Each row was made from one path, in order. Every step used is in the known rows, and no mark comes twice. Write each row's path.
Known rows:
bena nezona sobu: [  7 -19 -16 -16 -16   2   7  -2  24  10 -29   0 -10  14   5   1  32   6
   7  -3   9  -2   6  15  -5  11   3  -5   5  -1 -11  10  -9 -13  15   6]
monub nezona: [ -4 -10   3   4  -4   8   0  -2  15  18 -11  -1 -12  15   4  10  24   4
  -3 -13   6 -19 -11   2  21   7  13 -10   1  14   4  14   7 -11   2   4]
nezona bena borop: [ -8  -9   0   3  -8   4   7  -2   4   2  -7  -9  -3  24  -3  18  15  -8
  -5 -17   4  11  -2  14  20   0   1   7   9   3 -13  14  -8  -6  13  11]
figek tasum dovam nezona: [-18 -24   3   5   9   6  -6  -9  10   9  -5  -7   3  37  14 -10  -6 -11
  -2  19  11  -7  -8  12  24  -8  -4   2   5   7   5  17 -22  19  -3  -9]
tasum figek ragov: [-12  -5   4  20   5   5  -9  -3 -15  13 -12  -7 -16  33   6   4  12  -1
 -10  -2  -3  -2  -9   4 -15  -7  31  -7   1  10   3 -14 -10  -7   9   6]
dovam nezona monub: [  5  -8   1  -4  16   9  10  -4   6  -4 -22 -13   0  22  14  23  24  -1
   0   1   8   3  12  15   0  18  -6  -6  -2   2  -3  14 -10 -20  13  -3]
nogiz gasozaf sikeb: [  6  -9  16   3  -2  16  21  -2 -17  14 -25 -26  -4  18  21  22  15 -15
  -3 -17   2  -7   2   3  -7  17  16   0  -2  -1 -28  -9  -4 -48  -7   6]
gasozaf sikeb varer kifi borop bena nezona: [-20  31   5 -14 -34   4  14 -27  -4  27  22 -20   3  13 -13   2   5  -8
   3  18   8  -3 -12  -7  -7   3  22   0  16 -16  -5  -1 -18 -14 -10  42]
nezona bena borop kifi varer sikeb: [ -2  -2  15   3 -17   5  10   3  -8  15  -3  -8 -13  -6   8  23  -5  19
 -38 -14  11  10  14   2  13   8  -2  14  12 -11 -14   9  -5   1  16  17]
borop kifi varer sikeb gasozaf: [ 11   1  18   3  -2  25   5   0 -12  13  -1 -19 -24 -13  12  32 -14  35
 -27 -22  12   1  10 -17 -18  21 -10   8   3 -10 -27  -1   6 -25  -4  -9]
varer kifi borop bena: [-10  26  11  17 -17   6  -6   4  -8  20  19  -1   4  16 -14   3 -13   1
  -1   4   8  11 -12  -9  14 -11   6  -4  22   0   0  -8  -8  -6   2  13]
nogiz gasozaf sikeb varer bena: [  5  19  26 -22 -22  10  14 -24 -19  26 -26 -46  -2   1  12   6  -3  -1
 -11  -7 -15  -3  11  -3 -27   8  14 -11  -4   0 -33  -2 -18 -81 -10  15]
sikeb varer bena borop: [ -3  17   6  -8 -29   4   1 -23  -1  23  -7 -18   5   2   3  -4   3  19
  -5   9 -13   0  -8   7 -11  -8  10  -8   3  -1 -35  15 -25 -51  -7  17]
nezona monub: [  7   3   4  11  15  10   6  -6  -1  -9 -19 -12  -1  19   6  25  19  -1
 -15 -17   3  12  10  13 -13  21   1 -12  -8  -3  -8   4  -4 -24   2  -1]
todug sobu: [ 15  -6  19  -6   8   9   6  -3  -6   9 -21 -12  -8  14   8  21   6   7
   4 -11 -11  -3  -3   4  -5   5  12  -8   1  18 -14   0  -8 -37  -8   1]
varer sikeb: [ 11 -10  14   6  -4  15  -2 -14 -19  12 -37 -11 -11  10  13  23  13  28
 -19 -13   6  -1   3  -1 -16   9   8  -8   9   0 -15   6   0 -43   8  -1]
ragov figek tasum dovam: [-12  -2   1  11   9   0 -18 -13  15   0   0   4  17  36  -1 -12 -15  -9
 -24   5  -4   2 -10  11  10  -3   9 -10  -4   9   2  -8 -11   8 -21   2]
monub nezona dovam tasum figek: [-13  -3  12 -16  12 -11 -10 -19   3  18 -19  -1 -19  28  19  22  26 -12
 -26 -19  -3 -26   6  -4  28  10  -3   3 -14   6  48  15  -8  13  11  12]
bena borop kifi varer sikeb gasozaf nogiz: [ -4 -12   4  18 -12  26   9  -1 -13   6  -8 -16 -26 -15  20  30  -3  25
 -30 -12  20 -10   6 -20   7  14   5  20  -1 -12 -28   6  -2 -21 -10   2]
dovam tasum figek: [ -7   9   9  -4  19   3 -10  -6 -12  19 -31  -3 -16  27  21  24  20   5
 -15  -1  -7   4  -1   1   4   9   8   8  -3  -1  18  -3 -17 -18   4   4]
borop bena nezona: [ -1  -7   1   4   2   8  13  -4   3  14 -13   8 -11  12 -12  15  15  -4
 -10  -1  10  10 -14  11   5  11  14   5  11  -2  -5  19   8   3   4  13]
varer bena: [  1   7  13   2 -16   9  -4 -13  -9  27 -26  -8   2   0   0   1  -2  13
  -9  -6   0   9   3   2  -9  -1   6 -13   8   5 -12  10 -10 -42   2  -5]
tasum figek: [ -2  -2   7   7  11   6  -8 -11  -9  16 -15  -6 -12  20   4  18  18  -2
 -11 -11  -4   9  -8   5  -6  -3  11  -8  -3   1   0  -4  -7 -31   6   4]
kifi borop bena nezona sobu todug: [  3  -3  -1  -3 -13   0  18  -7   4  10   3  -1   6  26  -4   7  40   7
  -2   6  25  19   8   7  21   5   8  -4  21  -1  -7   3  -9   2  14  28]
tasum dovam nezona bena borop kifi: [ -5 -28  15 -14   9   4   4  12   9   0  14  -6   6  22   0  18  -6 -28
 -12   3  18   0  -1  12  42  -7 -15  16  17   3 -10  41 -19  27  13   8]
borop bena nezona dovam tasum: [ -7  -2   7 -14   5  -4  14 -16   1  11 -24  11 -12  21   1  26  10 -15
 -30  -6   6  -1   7   7  12  27  -5  17   2  -8  29  28  -1  32   6  15]
kifi borop: [ -5   1  -1  12 -12  13  -3  -2   5  20   3  -1   6  22   0  14  15  16
   3  -7   7   5  -4   2  15   1   9 -12  10  -8 -13 -11  -8 -30   4   6]
ragov figek tasum: [-14  12   0  10  -2  -3 -12 -11   9  10  -2   5   7  27   5  -5   5   3
 -12   1  -6   4 -11   9   3   8  21  -4  -3  13   2 -20  -7  -4 -16  -2]
ragov figek tasum dovam nezona bena borop kifi varer: [-28  -5  -1  -6  -4 -12  -5   6  32   8  30   5  17  23   3 -15 -27 -19
 -27  21   8   3   2  15  53  -9  -9  19   7   5   6   4 -23  58  -2  18]
ragov figek tasum dovam nezona: [-14 -13  -2  -4   9  -2 -14 -12  22   5  -3   3  18  39   8 -15  -9  -9
  -9  21   1  -8  -8  13  21  -6   1  -3   3  15   6   2 -18  14 -11   0]
kifi varer sikeb gasozaf: [  8  -4   2   5  -8  25   5 -15  -3  10 -21 -24 -23   4  12  22  -9  44
 -18 -20   4   0  12 -11 -21  14 -13  -1   2  -8 -26  -6   6 -40   0  -6]
borop kifi varer bena nezona: [ -2   8   2  -3 -32   3  10   1  11  47  -5  10  -4 -29   6  -8  -2  16
 -18   5  12   4   1   6  -2   9  15   0   8 -16 -10   8  -6  -8  -5  12]
tasum dovam: [  3 -19   5   9   9  16  -3  -9   5   2 -16  -5   4  25  -3   9 -10  -7
 -18  -8   4   3  -4   8   1  -2  -4 -13   1   1 -12  17  -5 -10  -8   0]
monub nezona bena borop kifi varer sikeb gasozaf nogiz: [-17 -16   9   0 -16  15   5   1   6   3  -1 -23 -37 -11   8  30   6  14
 -33 -29  25 -20  16 -23  43  10   1  22   3   2   4  20  10   5   9  13]
kifi varer sikeb: [  4  -3   1  10 -17  16   5 -15  -5  22 -36  -9 -14   2  14  12  -5  38
 -31  -7   2   4  12   1 -15   9   2  -9   3  -8 -12  -6   1 -34   5   7]

Which path is each row?
[ -2 -12   5  -4  -1  -2  16 -20   3   8 -10   8  -7  14 -15  19   7 -21
 -26 -16  10   4   1  10   4  16  -3   2   2  -5  10  27  10  21   8  16]
borop bena nezona dovam
[-11  43  13  -1 -22   4  -6  -9  -2  20  27 -17  -1  13 -20   3 -18   7
  -9   8  -6  12 -12 -12  -2  -9   6 -11  14  -1  -2  -8 -13 -21  -6  25]
sikeb varer kifi borop bena
[ -8  17  -1  14 -29   6  -9   5   1  27  13  -4   9  15   7  -4   2  11
  12  -1   8  -2 -14  -6   4 -10  13 -12  16  -6  -4 -16 -15 -24  -3  10]
varer kifi borop
[  6   8  18 -15  -6  14  22 -15 -10  11 -18 -41 -11  17  15  22   9 -10
 -10 -14 -12  -7   3   0 -24  19  16  -6 -10  -1 -31  -8  -9 -63 -13  17]
nogiz gasozaf sikeb varer
[-16   7   6   9  11   3 -11   2 -18  16 -28  -5 -19  41  23  11  16   6
 -14   7  -5  -7  -3   3  -5   4  29   8   1   8  21 -14 -20   5   7   5]
dovam tasum figek ragov
[-11  15  -3   9 -26   2   0   4   5  29  20   8   2  11  -9  -6   7   2
  10  10  16   1 -22   0  14  -7  18   1  25 -13   2  -2  -5   2   4  27]
varer kifi borop bena nezona
[ -7 -14  14 -14  -2   2  11  14   3   8  12  -4  -3  12   5  25  15 -16
   0  -1  17   2  -1   9  36   5  -3  21  17   6 -10  28 -16  15  20   5]
dovam nezona bena borop kifi
[-26  36  11 -32 -30  -7  16 -37  -6  23  10 -16   4  21   0  11   1 -19
 -17  12   4 -13   8 -11   1  19   4  14   7 -22  27   9 -28  16  -7  43]
gasozaf sikeb varer kifi borop bena nezona dovam tasum
[ -8   9  12  17  -1  14   0  -2  -3  13   9   1   3  22 -20  21   0   6
 -11  -3   8  19  -4  -2  24  -1   3  -4  15  -2  -9  -4  -1 -11   8  10]
kifi borop bena
[ -5 -10  16  -7 -13  11   6   6   8   9  17 -20 -28  -5   8  28   4  23
 -21 -29  18 -19   7 -14  32  10 -11  20   9  -2 -13  16   7   6  13  12]
monub nezona bena borop kifi varer sikeb gasozaf
[-10  -7  -1  -1  25  -4 -12 -12  21 -15  -5  -6  22  42  10  -6  -1 -13
 -16  18   2  -1   7  20  14   5  -6  -8  -6   8  10   2 -20  14  -6   3]
ragov figek tasum dovam nezona monub
[  2 -14  -2 -12 -11   2  -2  -2  26   9 -21  -6 -15  18   1   3  25   5
   2 -13   7 -17   8   2  21   5  -4 -11   1  21   2  13  -4  -8  17  -1]
monub nezona sobu
[  5  -5   9  16 -18  11  11   3 -11  23  -3   1  -7 -12  21  17   2  30
 -30   2  12  -4  -3   0   4   9   8  11   7 -15 -32   3  -8 -12  -1  14]
bena borop kifi varer sikeb
[  7  -7  11  11  -8  21  10   3 -10  10  12 -15 -17 -10  20  29  -2  35
 -18 -11  13  -8  -2 -10  -4  13  -7  18   6 -15 -47   2  -5 -19  -5   1]
bena borop kifi varer sikeb gasozaf
[-29   2   6   2  -1 -11  -5  -9  -8  21   2  10 -11  42   1  12  19  -6
 -22   8   7  -8   3   2  23   2  19  14   8 -13  41  -5 -16  45  21  32]
kifi borop bena nezona dovam tasum figek ragov
[  2   4  20   8 -16   4   1   4 -14  27   8   1   9 -13   8   6   3   3
  -8   2  10   0 -11   3   9  -2  13   6  12  -1 -33  19 -20 -22  -5   3]
varer bena borop kifi
[-25 -17  -4  -9   1 -11 -11  -7  27  -5   8  -2  20  47   2 -14  -5 -20
  -6  17   2  -2  -6  20  46 -16  -6  11  10  15   5  12 -24  32   5  13]
ragov figek tasum dovam nezona bena borop
[-17  33   7 -10 -36   9   5 -28  -7  24  17 -31  10  17   2   2   0   1
   6   7  -1  -6  -3 -12 -17   2  18 -12   7  -9 -12 -15 -28 -42 -16  25]
gasozaf sikeb varer kifi borop
[  5  17  34 -16 -23   6  19  -6 -26  26   7 -35   5 -13  20  11   3  -9
 -10   2  -4 -12  -3  -3  -8   7  21   9   1  -7 -52   6 -28 -60 -16  23]
nogiz gasozaf sikeb varer bena borop kifi
[-17  -3   4   1 -18  -3  11  14  26  20  22   2 -13   0   0  11   7  -6
 -20 -14  14  -9  -1   4  52   5   4  12   3   3   3  15   1  32   9  22]
monub nezona bena borop kifi varer
[  4  24  17 -15 -24   7  15  -8 -15  18  -8 -43  -6  11  22   2  -3 -15
   1  -8 -13 -14  -6  -6 -35   9  21  -6  -5   1 -21 -13 -16 -59 -20  20]
nogiz gasozaf sikeb varer kifi
[ -4   5  -1  10   6   6   9  -2   9   3   6   3   4  19 -13  22  29   4
  -8  -1  16  15   2  13  18  14   8  -4   9 -21  -2   2   0  -3  14  25]
kifi borop bena nezona monub
[ -3   1   8 -10   3   1   5 -16  -3   8 -29   0  -5  25  16  27   5  -6
 -28 -18  -1  -5  16   3   3  26 -11   5  -7  -1  22  14 -11   6   1  -3]
nezona dovam tasum
[-18   6   7 -11   8 -10  -4 -17  -2  23   0  12  -7  29  -1  25  23  -7
 -23  -1   7   2   5   1  32   5  -1  14   5 -22  37   4 -13  22  20  33]
kifi borop bena nezona dovam tasum figek
[ -2  -1   3  10 -24   5   0 -10  -6  25 -14  -3  10   3   9  -4   8  13
   1   5   1   0 -10  10   5 -10   9  -2  10   0 -32  14 -19 -36  -1   6]
varer bena borop
[ -9  34   1  -5 -35   4  -9  -8   7  24  20 -17   5  14   1  -4  -2  16
   5   3  -6  -2 -13  -7 -13  -7  13 -18   7  -6  -6 -15 -20 -40  -9  20]
sikeb varer kifi borop
[-10  -5   8 -14   0  -4   2 -13  12  14 -22   3 -12  25  18  21  19  -7
 -23 -20   3 -30   9  -2  30  23  -6   3  -9   9  36  23  -4  19   4   5]
monub nezona dovam tasum
[-14 -15   0  -2 -13  -1   4   0  18   9   2  -6 -10  23   0  12  29  -7
   0 -18   9 -14  -9  10  46  -2   7   5   7  13   2  23   0   6  17  17]
monub nezona bena borop
[-25 -20   9  -9  10   1  -7  -9  14   2  -6 -15  -3  42  -1  -4 -13 -23
 -10   3  11   8   8  12  33  -9 -14   7  10  11  23  22 -19  32  12  -5]
figek tasum dovam nezona bena
